Known rows, with every step that occurs:
T-D-X-L:  -3  16  14  -9  12  10   2   0  -2  -9   6 -12 -18  12 -12 -12  -4  -9   5  -2   4  -5   3  -8  20 -12   8   2   9   2 -17   3 -10   5   5 -15   3  -8  -4  -5   6   1 -10   4  18  -4   0   6   5 -11 -22  -8   8
H-T-L-X-D:   4  29  15  -4   0  -4   6  -3   7  -9  -2  -2  -7  15  -7   1   4  -6  14  25   7   3   7   6  21 -14 -11  -8   5  -1 -22   2  -8   3   6  -3   4   0 -16 -13  10   2 -13  14  15 -11  -5 -17   2 -12 -16   5   1
D-X-L-T-U:  -7  37   8  -4   1   2   7  -7   7   1  -5 -28 -13  15  -8  -6   3  -7  16   1  13  10   9   7  20 -11  -1   2  -1  -5  -9   4   1 -13  -3 -24   2 -12  -3  -5   5  -6 -16   1  -2  -8   5  -9  -2  -7 -14  -8   7
D-X-L:  -3   9  16  -5  10   8  -5  -2   2 -11   3 -13  -3  11 -15  -3 -10  -6  -2  -5   6  -1   8  -2  10 -10   6   7   8   4  -6   2  -7   8   2 -18   4  -7   2  -9   1  -5  -3  -3  10   1  -8   6   9  -1  -9  -7   7
X-D-T-U:  -8  28  -2  -1  -3   6   8  -2  -4   1   5 -16 -18  -2  -6   0  -2  -6  13   8   5   8  -7   6  14  -3   4  12   5  -6 -16   3  -4 -20   9 -16   0 -12  -2  -1   8   7  -8   3   6  -6   6   9  -4  -2 -13  -4   1
A-T-D-X-L:   9  17   9 -12  12  17   3  -2  -4 -14   8 -12 -18  15  -7 -10 -11 -11   4  -2   3   1   0  -8  26  -8  16  12   9   0 -18   4  -6  -5   4 -19  -1  -5   0   1   7   9  -8   7  19   3   6   8   0  -8 -12  -6   8
X-L-T-U:  -6  33   4   0  -4  -5   7  -4   9   3  -6 -14 -14  11  -6   0   4  -1  19   1   6  11   6  12  16  -3  -8  -2  -3  -4   0   7   3 -15  -4 -18   0  -8  -7   0  -1  -5 -13   3  -1  -5   5 -13  -5  -5 -13  -5   5
X-D-T:  -5  18   8   3  -4   9  -2  -2   2 -14   9  -8  -9   2 -13   3  -8 -12   5   7   4   5  -6   3   5  -7   6  16  14   0  -9   1  -3 -11  14 -20   8  -5   0  -9   5   6  -1   3  11   2   0  18   2   1  -1   1  -2
U-T:   6  12   3   8   8  -4  -5   2   6   2   1  -1  -3   5   1  13   0   4   3   1   1   7   2   1  -1  15  -4  10   4   4  -5  -3   8 -11  -4 -10   0   1  -5  -5   3   7   5  -6   6   6  16  -7   7   2   0   1  -1
A-X:  13  -8  -5  -9   9   2   4   4  -4  -1  -8   3   0   4   4  -5  -8   2  -4   0   5  10   8 -11  13   0   5   8  -9  -4  -6   8  -5   4   1   4  -5   2   9   5   5   8  -2   5   7  -2  -3   0  -2   1  10   3   6
D-T-A:  -5  19  -7  -5  -8  16   8  -4  -2   8   6 -14 -17  -1   6  -6  -1 -10   3  -1   2  -1  -7   1   3 -10   6   7   5  -1 -11  -6  -3 -20  -2 -13   1   2  -2   7  12   5  -7   1  -2  -4  10   1  -5  -4  -8   0   3
X-D-T-A:  -4  23   0  -1  -8  16   7  -3  -4   3   8  -6 -21   0  -7   1  -2 -14   7   6   1  -1  -8   0   8  -9   9   9  10   3 -15  -3 -11 -18   5 -17   5   1  -4   2  12   5  -9   8   6  -1   4   8  -5  -5 -15   3   3
U-T-L-X:   7  25   5  -3   7  -7   3  -2  14   4  -8  -9  -7  19   2  -2   9   2  17   4   6   7  17   2  14   0 -10  -3  -4  -6 -19   1  11  -1 -13  -9   3  -2 -18  -3   7   1  -3  -1   5  -6  12 -32   4 -12  -8   2   1
D-T-A-X:   8   9 -11 -13   2  14  11   0  -6   7  -3  -9 -15   3   8 -10 -10  -7  -2  -2   7   9   2 -10  15 -10  10  15  -4  -5 -16   3  -7 -13   0  -8  -4   3   7  13  17  12  -7   6   5  -5   6   1  -7  -2   3   3   9
D-T:  -6  13   0  -1  -4   8  -1  -4   3  -7   6 -15  -3  -1   1  -4  -7  -8   1  -1   5   4  -4   3  -1  -8   3  15   7  -3  -5  -1   4 -12   5 -15   4  -4   2  -4   7   5   2  -6   1  -1   7  11   1   3   6  -2  -2
L-T:  -2  18   6   5 -10  -3   2  -7  11  -4  -5  -9   1   8  -2   0   6  -8  10   5   9   7   4   6   3  -7  -5  -1  -2  -2   6   0   9 -11  -2 -11   7   2  -4  -7   1  -4  -7   3  -8   0   6  -7  -5  -2   6   1  -1
D-T-L:  -2  20  -1 -13  -3  10   1  -1   3   0   8 -16 -12   3   9 -16  -2  -5  11  -4   3  -3  -1   6   4 -10   2  10   7  -8 -14   1   8 -12   0 -18  -1  -3 -11   1   9   5   5  -5   4  -8  11  -4   0  -3  -6  -3  -2
H-T:  -1  15   5  -2  -1  -1   1  -1   4  -4   5  -5   5  -1  10   5  -4   1  -4  17   4   1  -7   7   1  -4 -12  -1   7   4  -8  -3  -2  -6   9   4  -6   8  -1  -9   9   7  -3   3   4  -7   5  -1   5   1  -1   0  -3
H-X-D-T-U:  -4  30   3  -5   4   4  11  -2  -8  -1   2 -22 -14  -5  -2   1   2  -6  10  20  11   7  -4   2  18  -7  -2   8   8  -2 -18   3 -13 -11  11  -8  -6  -7   0  -6  11   7 -16   8   8 -14   2   8  -4  -3 -18  -7   4
L-X-D-T-U:  -8  35  -1   0  -2   1  11  -7   1  -2  -4 -21 -15   7 -10   0   1  -8  18  11  10  13   1   5  21 -10   0   6   0  -9 -19   4  -4 -13   5 -15   5 -15  -3  -4   8   3 -15   6   5  -9   1  -2  -4  -8 -11  -1   3
A-T:  16   3  -6  -3   2   9   2  -2  -3  -7   2   0   1   3   7   4  -9  -4  -2   1  -1   7  -4   0   9   4  11  14   1  -1  -2   1   5 -12  -1  -5  -4   6   5   8   1  11   2   5   1  10   8   4  -7   4  12   3  -1

Rows:
  3  27   6 -11   0  -5   7  -6  10  -3  -6 -12  -1  14  10  -7   5  -1  11  17   9   3  10   7  17 -16 -16 -12  -3  -6 -20   0   2   2  -4   2  -2   3 -14  -7  11   1 -10   7   4 -16   2 -27   3 -12  -8   2   1 -> H-T-L-X
 -3  25   6 -11   8  10   8  -5  -4  -5  11 -21 -11   4   8 -12   0  -9   0  17  12  -5  -7  -8  18 -17   2  -2   8   0 -28  -6  -6  -7  11  -1  -4   2  -1 -10  20  10 -16   8  11 -16  11   3   3 -11 -15  -6   3 -> H-T-D-X
 16  20   7  -5   2   4   7  -3   2 -11  -4   0 -10  17 -10  -1   0  -9  15  13   3   8   8   0  25  -8   6   3   0  -5 -18   5  -2   0   0 -10   5  -2 -11  -1   3   5  -8  15  14   2  -1 -12  -7 -10  -7   7   3 -> A-T-L-X-D
  6  11   5  -3   3  10   2   2  -2 -15   2  -6  -8   4 -10  -1 -15 -10   2   7   8  13   0  -5  15  -8  10  23   8  -3 -14   7  -8  -7  14 -17   5  -5   7  -5  10  13  -2   6  17   0  -2  18  -1   3   6   3   4 -> A-X-D-T
 -2  28   8   0  -9   4   6  -5   8   5  -4  -3 -17  13  -7  -1   6  -9  12   0   3   3   5   6  11 -10  -4  -5   2   3   0   2  -3 -14  -9 -18   5   4  -9   4   5  -7 -13   6  -1   2   4 -14  -7  -7 -15   1   7 -> X-L-T-A
 16  17  -3 -12   2   3   8  -7   5  -4  -8  -8  -4  18   7  -9   1  -5  13   2   4   8  12   1  22  -9   2   0  -8 -10 -15   4   8  -2 -11  -5   0   1 -10   7   6   5  -6   7   2  -2   6 -22  -8 -10   2   4   2 -> A-T-L-X
  5  19  -1   2  10  -2   4   2   1   4   4   0 -21   5   4   1   7   2  12   5  -1   1  -5  -7  12  11  -1   4   5   0 -18  -1   5 -14  -1  -5  -2   0 -12   0   8  12  -5   2  16  -1  24  -9   0 -10 -15   1   0 -> U-T-D
  3   6  18  -5  13  -3  -1   4  -2 -10  -4  -2   1   5  -5   4  -1   1  -1   9   4   1   8  -1  10  -4 -10  -2   9   8   0   6 -16  16   3   0  -6   4  -2 -10  -1  -4  -8   4  13  -4 -13   0   6   0 -15  -6   7 -> H-X-L
  9  28  13   3   6  -7   3  -1   9  -4  -5   1 -12  20 -14   6   6  -3  20  13   5   6  13   2  20   1  -5  -1   3  -1 -21   3  -1   0  -4 -13   8  -4 -19 -10   5   2  -6   7  16  -2   3 -21   3 -12 -16   5   1 -> U-T-L-X-D
  6  18  -5   3   4   4   4   1   0  17   1   0 -16   5   6   8   5   2   5   1  -1   1   0  -2   4  10   0   4   3   5 -12  -7   0 -18 -10  -8  -2   6  -8   7  10   5  -3   0   1   2  19 -15   0  -4 -13   3   2 -> U-T-A
 -3  28   3   1  -9  10  11  -8   1   0  -1 -10 -18   9 -11   0   1 -16  11  10   6   5   0   0  16 -17   4   2   4  -1 -18  -3 -10 -12   1 -15   9  -2  -5  -1  14   2 -15  10   5  -3   0  -2  -5 -11 -13   5   6 -> L-X-D-T-A
  1  28  13  -3  -2   3   9  -5   4   4  -8  -8 -13  11  -2   0   9 -10   9  12   9   3   8   2  15 -13  -9  -8   4   6  -3   1 -13  -5  -6  -9  -1  10  -8  -3   8  -7 -22  11   1  -6  -1 -15  -6  -9 -20  -2   9 -> H-X-L-T-A
 19  12   2   0  12   4   8   7  -6   6  -3  11 -20   9  -8  10  -6  -2   4  10   3  10   6 -11  21   9   7  12   2   5 -21   5 -14 -10   1  -9  -2   4  -1   4  12  13  -7  12  18   3   6  -4  -3  -3 -10   8   8 -> U-T-A-X-D
  3  14   2  -9   0  -4   6  -5   8   2  -9  -8  -5  15   2 -11   9  -2  14   3   6   2  15   1  15 -13  -6 -11  -8 -10 -13   3   4   7 -10  -1   3  -4 -14   1   5  -4  -7   4   1 -10  -1 -26  -2 -13  -8   2   3 -> T-L-X
 -4  28  21   1   0   4  -3  -7  14 -14  -2 -20  -3  18 -15  -3  -3 -13   9  -1  15   7  12   5  12 -15   1   5   6   1   0   2   2  -4   0 -27  10  -5  -2 -14   2  -8 -10   0   2   0  -1  -1   4  -4  -3  -5   6 -> D-X-L-T
  8  19   2  -5   9  -1  -2   3   6   9   4  -2 -13   9   8  -1   3   6  13  -1  -1  -2   6   3   4  10  -3   6   4  -2 -15   0  11 -12  -9 -13  -4   1 -18   1   6   6   8  -6   8  -3  20 -21   4  -4 -11   0  -2 -> U-T-L
 -4  24  10   5  -4   4   1  -7   7 -18  -1 -12  -5  10 -17   4  -4 -15  10  11  10  11   3   3  14 -14   1   9   7  -3 -13   2  -4  -3   9 -17  14  -8  -1 -13   7   2 -10   5   9   0  -5   7   1  -4   0   4   1 -> L-X-D-T
  0  30  17  -4   4  -4   9  -3   5  -9  -4  -9 -17  12  -3  -7  12  -9  17  16  10   3   5  -3  24 -13 -10  -8   6   1  -8   7  -8   0   3  -5   0   4 -11  -8   6  -1 -22  14  13  -9   5  -9  -4 -14 -21  -5   7 -> H-X-L-T-D
 -1  20  -2  -6  -5   7  10  -2  -3  12   5  -4 -10  -1  13   1   1  -2  -2  16   1  -3  -9   3   5  -7  -8  -7   4   5 -14  -7  -9 -14   2   4  -8  12  -5   2  16   7 -11   9   0  -9   8  -9  -2  -5 -13   2   2 -> H-T-A
 17   9  -5 -15   3  11   5   0  -2   1   5  -3 -10   6  13  -9  -5  -2   8  -2  -3  -1   1   2  12   0   9  10   1  -6 -12   4   9 -13  -6  -8  -8   4  -8  12   4  11   5   4   4   2  13  -9  -9  -2  -1   1  -1 -> A-T-L
 -3  13   2  -8   9  11   8  -4  -6   0   6 -18 -14   4   0 -16   3 -11   3   3   9  -7  -1 -13  17 -12  13   0   2  -3 -21  -3  -5  -2   5  -5   0  -6  -1  -2  12   6 -13   6   8 -10   7   4   0 -13 -14  -6   5 -> T-D-X
 12  13  -6  -7  -1   6  14  -1   1   9 -12  -2 -12  10   6  -7   1  -7   6   3  10  12   9  -8  19  -9   5   2 -12  -5  -9   5  -4 -13  -7  -5  -2   7   2  12  12   5 -15  12  -2  -5   5 -13 -11  -6   3   5  10 -> L-T-A-X
 -4  28   8  -4   1   9   8 -10   4  -4   3 -24 -14  10  -2 -16   8 -17  12   7  16   1   2  -9  19 -19   8  -1   0  -6 -17  -4   3 -11   2 -12   6  -4  -4  -6  13   2 -19   8   2 -10  12  -2  -5 -15 -10  -5   4 -> L-T-D-X
  6  23   8  -7   4  -1  10   0   6  -8  -6  -1 -22  17  -6 -12   1  -8  15   4   7  10   7  -7  29  -9  -1   1  -2  -5 -10  12  -3  -6   2 -12   2  -1  -6   3   7   4 -16  13  17  -3   8  -7  -6 -12  -9   1  10 -> A-X-L-T-D
  0  23   7  -8  -3  11   2   1   1  -6  11  -8 -17   4  -5 -10  -2  -8  14   4   3  -2  -1   6   9 -10   5  12  12  -4 -18   4   1 -12   7 -21   5  -5 -13  -3   8   6   2   2  13  -5   7   3  -1  -4 -12  -1  -1 -> X-D-T-L
 -2  25   3 -11  -4   3   6  -8  11  -5  -5 -20  -7  14   2 -15   3  -8  16   2   9   5  11   4  14 -18  -4   1  -2 -12 -17   2   8  -2  -6 -13   6  -6 -12  -2  10  -1  -6   0   2 -12   4 -18   0 -11  -4   0   1 -> D-T-L-X
 10  15 -15  -7   3   6  11  -3  -8   8   1 -10 -10   1  12   0  -4   2   6   2  -1  10  -4   3  17   7   8  10  -6  -7 -10   3   4 -21  -4  -4 -10  -3   3  15   3  11  -5   5  -2   1  14  -3 -12   0  -1  -1   2 -> A-T-U
  8  17  12  -3   2  -2   1   0  12 -12 -12  -2  -4  19 -10  -2  -7  -6   9  -1  10  17  16   1  18  -8  -3   8  -2  -1   3  12   0  -2  -1 -17   5  -1   1  -2   2  -2  -8   4   8   3  -3  -6  -1   0   7   2   8 -> A-X-L-T
